What can hang from each mark
miva: diruvuk
roge: mume
mume: roge
sizutez: fugik
diruvuk: fugik midada miva pavur pezuz
fugik: diruvuk roge sizutez
pavur: diruvuk
midada: diruvuk
kigiput: fomet miva pezuz rugo
pezuz: diruvuk
rugo: kigiput
fomet: roge

Each row was made from one small tree. The marks that hang from a mark follow it in brackets, in alphabetical order. Every link used is in the known rows. Write each row's tree.
Known rows
midada{diruvuk{fugik{sizutez} miva pavur pezuz}}: [  9   3 -31  26  -9   1  67   5  13 -13  16  21  -3  19 -17  -1 -20  46
  16  -8  -3  -8  14  -5 -66  -8   4]
diruvuk{fugik{sizutez} pavur pezuz}: [  9   1 -22  21  -8  -1  52 -10  -1   0  14  25   4  14  -8  -3 -21  46
   6   9 -14  -1  20  -1 -45 -20   6]
kigiput{fomet miva{diruvuk} rugo}: [ 14 -18  10  22   1  30   2  10 -37 -19 -15  33 -20  39 -15  -7  -4  16
  11 -14 -22  19   2 -37   2  17 -12]
pezuz{diruvuk}: [-10 -11   7   4   0  13   3  11   4   6   0   8 -14  20  -7  -2   4  16
   5  -6 -10  10  -3  -8 -19   5  -9]
sizutez{fugik{diruvuk{miva pavur pezuz} roge{mume}}}: [ 16  11 -11  13  -8   7  50  14  -6 -26  24   8   4  10 -15   5  -1  36
   3 -24 -19 -31  -6  26 -45 -30   2]
fugik{diruvuk{miva pavur}}: [ -4   3 -10  14  -7   4  51  21   8 -14  10   8  -3   8 -15   5  -1  22
   7  -4   0  -7  -2  -2 -43  -8  -7]
pezuz{diruvuk{fugik{roge sizutez} midada miva pavur}}: [ 14   0 -18  24 -18  10  66  10   4 -15  20  39  -4  29   1   2  12  54
  -6  -2  -2  14  19   5 -49 -27  25]
diruvuk{miva}: [ -9  -7 -12  10  -6   1  13  13   5  -5   3   8  -5  13  -9   1  -1  19
  16   5   2   5  -5  -7 -29   9  -9]
pavur{diruvuk{miva pezuz}}: [-16   3 -22  10   5  -1  10   7  26  -4   8  13  -1   9  -8   1 -10  28
   8  -9 -21   6   7 -16 -37   9  -6]
midada{diruvuk{fugik{sizutez} miva pavur}}: [  9  -8 -21  20 -11   2  68  12  11 -12  12  18 -10  22 -12  -1  -9  33
  19  -5   6  -4  12  -9 -55   0   0]
midada{diruvuk{fugik{sizutez} pavur pezuz}}: [ 12  -2 -16  24  -7   2  65   1   8  -4  14  17  -6  16 -18  -3 -26  33
  16  -6  -5 -13  14 -10 -57 -10  -1]
pavur{diruvuk{fugik{roge} midada miva pezuz}}: [  2  10 -25  24 -10   2  39   2  27 -15  22  26   1  17   9  -1  -1  41
   4  -4 -18  12  18 -13 -52 -20  15]
sizutez{fugik{diruvuk{miva pavur}}}: [  2  -5 -12  16  -3  11  46  17  -8 -17  17   4  -6  10   1   6   1  14
   5 -23 -14 -10  -7  14 -39 -12  -6]
midada{diruvuk{fugik{roge{mume} sizutez} miva pavur}}: [ 21  -2 -12  12 -17   1  73  13  10 -19  14  19  -8  23 -24  -1  -1  43
  19  -3   7 -21  12   0 -50 -10   4]
kigiput{miva{diruvuk{fugik{roge}}} pezuz rugo}: [ 15  -6   7  13 -12  26  14  -5 -36 -19  -6  42 -19  35 -20 -14  -1  33
  13 -14 -31  18  -1 -29  -5  -1  -2]
kigiput{fomet pezuz{diruvuk{fugik}} rugo}: [ 12 -16   8  24 -11  36  -2 -15 -16 -14 -13  27 -20  34 -11 -20  -3  51
  -3 -23 -37  17   0 -12   0   4  12]
kigiput{fomet{roge} rugo}: [ 12  -6  21  31  -3  25   9   1  -4 -11 -15  20 -10  25 -14  -2 -10  30
  -3   9 -20   8  -1  -7  -7   3  -4]
midada{diruvuk{fugik pavur}}: [  4  -7 -11  21  -9   0  50   9  21  -4  12   9 -14  19 -10  -4 -14  17
  14 -10   2  -3   2 -14 -45   1 -10]
fomet{roge{mume}}: [ -1  -2  13   6  -4  11  16  10  20   1  -5   5  -5  19 -12   2   6  35
   6  25  -9 -13   7   2 -14  -4 -16]
kigiput{fomet{roge} miva}: [ 18 -24  17  32  -2  26  18  13 -22  -5 -19  31 -17  40 -13   7 -16  34
   1  18 -22  23   0 -12  -5   7  -8]
mume{roge}: [-11 -20   6   4  -3   7  16   9   8  -1  -6   0 -10  23 -17   7   4   6
  18   8  -1   8 -17   4 -11   7   0]
pavur{diruvuk{miva}}: [-16  -7 -11   4   4   0  12  13  23  -3   3  11  -8  12  -3   0   1  15
  11  -5 -14   9   6 -19 -26  17 -11]
midada{diruvuk{fugik{roge sizutez} pavur pezuz}}: [ 22   1  -6  25 -10  -1  72   4   0 -10  17  24  -4  16 -27   0 -26  34
  16  -3  -3 -16   7  -4 -60 -22   5]
rugo{kigiput{miva{diruvuk}}}: [ -5 -33  -3   8   8  11   6  18 -29 -13   5  25 -22  35  -5  -2 -11   5
  26 -14 -11  37  10 -25 -18  13 -14]
kigiput{fomet miva pezuz{diruvuk}}: [ 16 -36   9  24  -6  35   0   3 -36  -6 -19  36 -26  40 -21  -6 -10  47
  -1 -15 -36  25  -6 -18   6  17   3]
kigiput{rugo}: [ -2  -2   9   9  -3   8   2  -2   0  -1  -1  11 -11  10 -16  -9   0   5
   9   0  -7   3  -8 -15 -10  15 -10]
rugo{kigiput{fomet pezuz{diruvuk}}}: [  2 -42   3  21   1  24  -5   2 -24 -16  -3  22 -23  31 -12  -9 -18  39
  10 -25 -26  30   3  -5 -10   7   9]
fugik{diruvuk{miva pavur} roge}: [  7   8   2  17 -12   1  59  25  -2 -21  14  16  -1   8 -25  10  -4  23
   8  -2   3 -11 -10   7 -46 -23   0]
midada{diruvuk}: [  1 -15   7  12  -2   5  27  16  10  -1   4  -1 -19  11 -19  -2 -10  -4
  23  -4   6 -12 -10 -20 -34  13 -19]

Write each row's tree
[ 12  -6  11  12  -7  14  40  19 -27 -21  16   3  -8  12  -3   7   4   4
  14 -16 -11 -14 -17  17 -36 -23  -3] | sizutez{fugik{diruvuk{miva} roge}}
[  2  12 -28  31 -11   7  62  16  18 -20  23  17   5   5  -9   6  -5  39
  -1  -3  -1 -10   7  -4 -61 -23   7] | fugik{diruvuk{midada miva pavur pezuz}}
[ -1   3 -32  30 -10   5  26   6  16 -12  18  18   4   9  -2   1  -4  37
   8   7   0   2   5 -10 -48  -9   7] | diruvuk{midada miva pezuz}
[-11   8 -21  19   2  -1  26  13   8 -10  11  17   6  11 -13   1 -18  27
  13 -10 -12  -7   9 -18 -43 -16 -17] | miva{diruvuk{pavur pezuz}}
[  6  -3 -18  23  -7  15  47   1 -10 -11  16  21   1  21  14  -5  -1  31
  20   8  -8  -4  33 -26 -49 -33   1] | miva{diruvuk{fugik{sizutez} midada pezuz}}
[ 21 -13  21  -4 -10   4  35   6 -21  -3   4  13  -6  11 -27  -1   7  21
  21  24   2 -26   5   0 -15 -11  -5] | fugik{roge{mume} sizutez}
[ 14 -41  10  20   0  38   0   6 -25 -17 -15  37 -27  52 -18  -5 -11  66
   0 -13 -40  35  13   1   5  11   7] | rugo{kigiput{fomet{roge{mume}} miva pezuz{diruvuk}}}
[-13   6 -27  11   0   1  18  -1  27  -6  10  14  -2  18   7  -4  -7  37
   9  -9 -26  15  17 -15 -42  -1   1] | pavur{diruvuk{fugik miva pezuz}}
[ 26  -6  -8  28 -20   1  79   0  -5 -10  22  34  -1  16   0   0  -2  36
   4  18   5   1  20  -3 -44 -33  17] | diruvuk{fugik{roge sizutez} midada pavur}
[ 16 -10  23  10  -4  15  39  14 -32 -13  14   0 -11  10  -4   6  -1  -7
  14 -13 -14 -17 -17  12 -29 -26  -7] | sizutez{fugik{diruvuk roge}}
[ 18  -4  -4   1 -19   5  44   2 -11 -13   9  18  -4  24  -9  -3  12  44
  20  18   0 -11  15   5 -30 -17   8] | diruvuk{fugik{roge{mume} sizutez} miva}
[ 19 -33   4  25 -11  37   8  -4 -35  -6 -16  37 -27  48  -9 -10  -8  55
  -2 -15 -40  33   2 -16   2   8   9] | kigiput{fomet miva pezuz{diruvuk{fugik}}}
[ 24  10 -10  30 -16   8  91  16 -12 -26  25  31   8   4 -23  11  -6  43
   4  10   3 -20  11   6 -65 -43  19] | fugik{diruvuk{midada miva pavur pezuz} roge sizutez}
[ 14  -5 -12   6 -12   7  53   3  14 -16  16  24  -6  22   7  -3  22  40
   9  10  -9  -4  33 -12 -34 -13  13] | pavur{diruvuk{fugik{roge{mume} sizutez} midada miva}}
[-14  -4 -17   6  -1   2  19   4  24  -4   6  12 -10  21  11  -4   3  25
  11  -6 -18  18  15 -17 -31   8  -4] | pavur{diruvuk{fugik miva}}
[ -5   0 -23   8   0   4  33  -4  12  -5   8  20  -1  19   4  -3  -6  41
  12   1 -25   9  26 -13 -42  -4   5] | pavur{diruvuk{fugik{sizutez} miva pezuz}}
[ 16  19 -42  31 -23  -3  58   0  29 -24  30  30  10  18  -6  -1   2  72
  -2   2  -4  -6  18   6 -55 -33  21] | diruvuk{fugik{roge{mume}} midada miva pavur pezuz}
[  8  -8 -14  21 -12  14  56   2   7  -1  15  29  -9  26   9  -4   9  42
  -6  -1  -7  14  26  -5 -38 -18  14] | pezuz{diruvuk{fugik{sizutez} midada pavur}}
[ 18  -1 -11  16 -15   7  70   9  -3 -21  20  28   0  24   1  -3  14  39
  13   7   1 -17  33 -15 -40 -38   3] | miva{diruvuk{fugik{roge{mume} sizutez} midada pavur}}
[  5  12 -27  15 -11   4  37   1  33 -17  22  22   2  19   5  -4   9  51
   4  -2 -18  -2  24 -11 -45 -19  14] | pavur{diruvuk{fugik{roge{mume}} midada miva pezuz}}
[  2  -1 -16  18 -10   3  40   8  23 -14  17  24  -6  19  13  -1  10  29
   5   0 -10  15  16 -16 -41 -13  11] | pavur{diruvuk{fugik{roge} midada miva}}
[ 19 -22   3  27  -9  38   6  -7 -43 -23 -17  41 -23  45 -12 -18  -9  43
  10 -20 -38  23   7 -36   4   8  -1] | kigiput{fomet miva{diruvuk{fugik}} pezuz rugo}
[ 18   6 -20  28 -14  -1  74   8   5 -19  19  28  -2  18 -25   3 -23  45
  16  -6  -1 -11   8   1 -69 -20  10] | midada{diruvuk{fugik{roge sizutez} miva pavur pezuz}}
[ 25   6  -5  21 -11  13  60   9  -4 -23  30  10   1   7  -7   3   4  29
  -3 -17 -17 -34   1  18 -43 -40   5] | sizutez{fugik{diruvuk{midada pavur pezuz} roge{mume}}}
[-10   3 -30  21   1   4  24   7  33  -9  16  18   0   9   3   1  -1  31
   3  -4 -16   7  15 -21 -45   1   4] | pavur{diruvuk{midada miva pezuz}}
[  7 -44   1  24   0  16   2  -2 -26 -17  -3  19 -19  23 -14  -9 -26  30
  18 -12 -19  22   1  -9 -10   7   4] | rugo{kigiput{fomet pezuz}}
[  5   6 -23  28 -19   7  51  12  20 -16  22  33  -5  29   5   1  11  52
  -9 -11  -3  21  10   4 -49 -24  20] | pezuz{diruvuk{fugik{roge} midada miva pavur}}
[ 12   9   0  16  -6  18  16   0 -27 -16   3  38 -10  35 -15  -8  -7  26
  13 -12 -25  18   4 -26 -22  -8  -3] | kigiput{miva{diruvuk{fugik{roge} pezuz}} rugo}
[ 12  -9  -5  23  -5  15  57  13  -6 -13  23   5  -7   7  10   3   4   6
  -1 -18 -11 -13   0   5 -38 -22  -3] | sizutez{fugik{diruvuk{midada pavur}}}
[  2  -2 -10  15  -2  16  31  11 -15 -16  16  -2  -3   9   2   4  -5  16
  11 -20 -21 -13  -9  12 -43 -17  -4] | sizutez{fugik{diruvuk{miva pezuz}}}
[ 19   9 -16  32 -11  10  66  15  -8 -29  32  18   3   7  -2   9  -4  29
  -2 -21 -13 -16  -5  19 -59 -40  12] | sizutez{fugik{diruvuk{midada miva pavur pezuz} roge}}
[ 21   5  -7  17 -13  19  48  12  -9 -28  27   5   0  11  -1   3  13  29
   7 -14 -13 -31  -2  17 -45 -34   8] | sizutez{fugik{diruvuk{midada miva pezuz} roge{mume}}}
[ 18 -16  16  33  -3  43   8   3 -35 -23 -26  46 -19  43 -23  -6 -12  51
   2  -7 -41  18   4 -26   5   6  -7] | kigiput{fomet{roge} miva{diruvuk} pezuz rugo}
[ 10   3 -21  20  -9   5  55  -1  10 -15  20  33   2  17   5   0   0  44
   7   6 -16   7  28 -12 -53 -25  20] | pavur{diruvuk{fugik{roge sizutez} midada miva pezuz}}
[ 15   0 -17  19 -17  -4  66   5  -7 -14  15  33   1  20 -12   3  -6  46
  10  10   1   5  12   8 -45 -22  13] | diruvuk{fugik{roge sizutez} miva pavur}
[ -4   7 -28  30  -3   3  40  14  14 -14  19  22   5  10  -4   1  -8  30
   7  -7  -5  -6  17 -23 -50 -23  -7] | miva{diruvuk{midada pavur pezuz}}
[ 14 -41   7  30  -2  38  10   1 -30 -17 -12  43 -29  58  -4  -5 -20  64
   0 -15 -42  56  14  -1  -6   2  15] | rugo{kigiput{fomet{roge} miva pezuz{diruvuk{fugik}}}}
[ 11 -16   6  12  -7  23   0  -9 -25  -4 -12  35 -22  23 -30 -13  -5  27
   5  -6 -27  17 -13 -21   8  28  -5] | kigiput{miva pezuz rugo}
[ -9 -32  -1   7   2  15  -4   1 -12  -7   4  18 -22  22 -12 -10 -10  29
  12 -22 -20  28   2  -3 -16   8   3] | rugo{kigiput{pezuz{diruvuk}}}
[ -5  13 -19  20  -6   3  48  16  11 -16  15  11   5   7 -19   6 -14  36
   6  -7  -7 -11  -1   1 -53 -16  -2] | fugik{diruvuk{miva pavur pezuz}}
